In the rows, zero is written as 128.
Known rows, with every step that occurs:
D-R-M: [118  82 109 143 155 131 103  91  69 107 173 150 177 146 128 129 102 156
 138 131 160  97 149 134 182 127]
N-X-R-M: [130  46 136 166 123 131 176 121 157 125 163 102  80 137 175 104 123  93
 168 145 140 122  61 121 161  81]
N-H-R: [ 88 135 110  88 157  71  97 150 110 155 109 181 139  92 124 109 153  81
 129 100  96 134 183 126  56 159]
H-R-X: [122 120 150 132 133 187 110 111  91 148 169 129 124 101 141 137 116  92
 123 128 171 137 125 119 130 119]
D-R-H-N-X: [138 112 109 120 104 200 159 105 120 117 148 156 179 157 147 195 107 181
 158 128 160  74 144 122 133 120]
H-R: [109 165 118 145 129 158 114 126  81 129 153 133 132 123 157 131 159  89
 148  93 159 134 154 131 100 128]
P-L-R-D: [109 156 212 119 161 145  85 137 128 152 115  64 147 106 116 178 161 124
  94  90  85 155  71  98  98 135]
P-L-R-M-N: [111 132 155 130 173 143 102 140 136 130 117  75 116 105 107 166 152 131
 107 134  85 143  87 108 174  84]
X-R-D: [136 132 194 114 114 118 132 121 149 151 127  76 129 127 145  81 145 115
 121 101 131 162  71  96  84 150]
P-L-R: [100 148 169 138 140 151  81 144 128 157 110  69 131 100 106 170 158 121
 117  94  82 145  94 113 109 120]
N-H: [ 78 101 110  83 140  27  93 148 134 160  89 172 139 101  84 106 150 111
  91  99  68 145 153 134  63 175]
D-R: [112 132 104 148 111 159 107 105 102 122 140 132 181 138 128 134 102 161
 147 106 146 102 166 140 122 158]
D-R-X-N-M: [142  82 120 155 129 174 132 116 168 115 150 131 150 124 131 115  51 175
 171 167 167 112 158 107 183 130]
N-D-R: [157 151 126 100 135  93  88  99 102 131 118 154 160 133 125 132 101 106
 138 117 119 115 150 142  75 154]
X-N-D-R-H: [157 127 110  68 144  85 160 125 175 114 111 161 162 170 122 170  89 135
 180 143  84 105 178 113 107 122]
D-R-M-N: [126 113  86 140 152 146 135 101 110  90 149 143 161 146 127 128  94 172
 135 155 152  98 159 134 201 113]
H-N-D: [183 191 130 122 134  72  76 131 100 117 111 158 104 137 113 100 184 112
  95 117 128 144  83 157 104 126]
F-R-M: [123 115 106 154 139 126 109 110  74 123 157 128 140 159 130 111 130 127
 125 138 144 113 134 158 211 140]
M-N-X: [113 142  80 166 105 150 203 140 205  99 103 106  80 143 142 146 125 140
 120 146 116 132 107 143 146 105]
H-N-M-R-X: [153 156 141 178 103 154 133 154 144 108 139 133  83  93 123  62 152 147
 113 171 204 169 109 128 171 122]
H-R-L: [104 186 169 155 123 157 121 122  81 135 114 103  99 115 164 145 145  85
 138  74 144 142 157 134  89 131]
R-M: [104  61 126 133 162  67 103 106  69 116 167 143 127 143 108 119 153 119
  88 125 141 139  94 132 184 110]
H-N-X-R-M: [171 113 128 183 125 138 143 137 138 105 155 125  72 144 167  83 171 125
 150 145 158 121  46 139 183  74]
L-R-H: [115  86 107  87  97 121  73  96  90 197 130  90 161 128 125 140 116 130
 109  89 116  95 122  97 105 164]
X-R: [123 124 140 134  85 124 127 130 150 156 121  82 108 118 135  74 142 113
 148 107 127 151 100 116  98 131]
F-R: [116 164 100 160  95 153 113 123 106 139 124 110 143 152 130 114 130 135
 131 113 133 120 151 163 149 171]
N-H-R-M: [ 92  94 113  84 192  49  96 137  84 142 136 196 138  98 124 104 153  75
 124 119 105 129 172 122 107 135]
F-N-X: [117  93 115 185 132 120 175 162 137 103 128 122  82 141 166 145 156 149
 119 169 120 125  76 157 108  90]
X-N-H-R: [108 137  91  97 166  57 147 172 181 122 104 176 129 132 126 113 136 107
 176 126  64 132 198 121 103 132]
M-N-F-R: [144 198  77 138 113 147 146 174 190  99  92 102 108 138  66 147  82 108
 122 116  54 126 195 164 139 134]
R-H: [ 88  81 132  65  97 121 153 109 114 156 128 135 164 144  99 207 143 143
  92  99 122 130 126 104  88 137]

Rows:
[104  85  91  95 182  39 131 133 136 112 115 166 113 122  93 108 142 130
  78 157  94 141 128 129 179 111] | R-M-N-H
[167 145 125 186  97 156 148 145 160 114 133 113  73 139 166  83 167 127
 155 130 150 125  57 144 143  94] | H-N-X-R
[106 159 141  86  76 163 206 146 136 128 130 143 146 125 106 169 144 145
 109 152 139 145 162 124 112 133] | M-R-H-N
[130 170 150  62  89 136 197 141 135 131 120 154 141 122 107 170 139 121
 111 161 127 146 158 125  88 133] | M-R-H-N-D
[125  86 136 137 115 189 102  93 110 141 155 128 171 117 112 140  60 163
 122 140 157 106 137 127 152 150] | D-R-X
[145 185 120 187 101 134 138 164 138  95 128 135  88 106 134  58 179 145
 129 151 196 165 128 136 151 129] | H-N-M-R
[142 123 108 121 105 181 130 108 111 116 140 156 180 138 136 157 121 193
 153 127 190  95 161 107 135 131] | D-R-H-N-M
[173 149 159 174 116 152 152 139 158 112 138 109  87 145 174  91 171 131
 138 125 155 133  40 130 133 106] | H-N-X-R-D
[136  92 123 135 127 177 134 110 155 123 150 132 165 137 117 136  49 174
 155 158 136 101 154 122 175 134] | D-R-X-N
[132 142  92 161  91 166 216 143 232 112  99  83  66 133 160 113 118 131
 153 155 117 134  97 128 141  95] | M-N-X-R
[150 123 134  52 128 106 116  90 105 146 118 164 182 140 120 184  94 117
 135 121 118 105 156 118  62 146] | N-D-R-H
[ 83 150 151  95 153  72 103 147 112 160  79 159 114  86 129 122 144  79
 123  83  85 142 185 130  49 161] | N-H-R-L
[129  94  83 159 152 163 164 102 132  83 157 143 145 151 151 142  83 163
 153 165 153  86 144 136 208  99] | D-R-M-N-X
[ 76 181 186 141  78 138 190 145 137 132  89  88  97 105 118 136 116 112
 107 122 114 169 172 147  95 159] | M-R-L
[154 115 145 108  81 148 149 134 161 151 122 105 109 119 145  96 162 144
 155 129 169 144  94  83 112 104] | X-R-H-N-M
[116  90 149  74  75 140 162 117 153 172 122  94 136 128 129 137 134 127
 144 112 126 137 107  86  82 121] | X-R-H
[168 115 152  89 140 118  84  88 110 146 132 150 153 116 112 136  68 108
 120 146 130 118 125 131 100 148] | N-D-R-X
[154 123 129  87 149 101 135 132 103 121 110 158 148 138 139 171 126 155
 120 175 110 110 131 136  63 110] | F-N-D-R-H
[166 173 120 150 128 104  77 176 118 100 128 138 107 133  58 126 147 103
 104  77  83 134 132 165 115 120] | H-N-F
[151 202 110 125 132 143 148 167 188  95  96  98 122 144  73 150  83 111
 105 113  56 133 176 151 130 147] | M-N-F-R-D
[127  71 143 123 128 124 142 128 175 137 140 118 113 132  93 131  89 144
 109 158 112 147 101 117 174 119] | R-X-N
[202 166 140 121 138 129  72 110 101 122 128 162 131 126 118 110 125 136
 111 146 151 118  98 148 132 127] | H-N-D-R-X
[136 126  82 170 137 159 169 119 137  99 142 120 108 165 153 123 112 136
 139 172 140 105 129 160 236 112] | F-R-M-N-X
[105 153 157 159 104 159 114 103 101 128 100 103 147 132 136 148  88 157
 138  86 133 111 168 143 112 161] | D-R-L
[137 142 165 107 187 115  91 136 136 134 109  88 111 103 110 166 146 104
 108 141  73 145  84 109 151  83] | P-L-R-M-N-D
[101 147 143 121 168  72 127 178 107 134  78 153  94  95 147 122 165 126
 109 144  83 140 154 145  51 122] | F-N-H-R-L
[124  87 133 170  89 151 178 132 183 139 136  88  81 132 175 106 124  97
 174 123 130 127  76 125 111 106] | N-X-R
[157 156  92 128 151 114 130 113 115 109 124 134 120 157 130 110 117 121
 121 168 126 117 139 158 207 126] | F-R-M-N-D
[105  99 113  90 100 175 142  94 104 138 140 145 207 147 121 198  94 175
 141 110 144  89 175 110 106 147] | D-R-H
[152 160 112 192 116 110  90 148 119 101 126 137  88 119 132  63 195 152
 117 120 194 155  95 134 153 123] | H-N-M
[ 97 140 153  68 180  65 101 141 110 151 115 178 156  99 133 116 155  83
 107  95  98 144 162 112  45 175] | N-H-R-D
[116 114 122 140 172 129 110 112  48 112 186 151 130 130 158 125 157  84
 140 119 171 127 138 125 162  97] | H-R-M
[134  62 139 149 131 120 139 137 191 127 140 117  94 116 109 101  91 145
 127 170 150 158 105 100 184 115] | R-X-N-M
[134 127 150 126 134  98  43  98  84 175 136  71 154 129 143  83 126 117
  86  80 122 120  85 106 106 194] | L-R-D
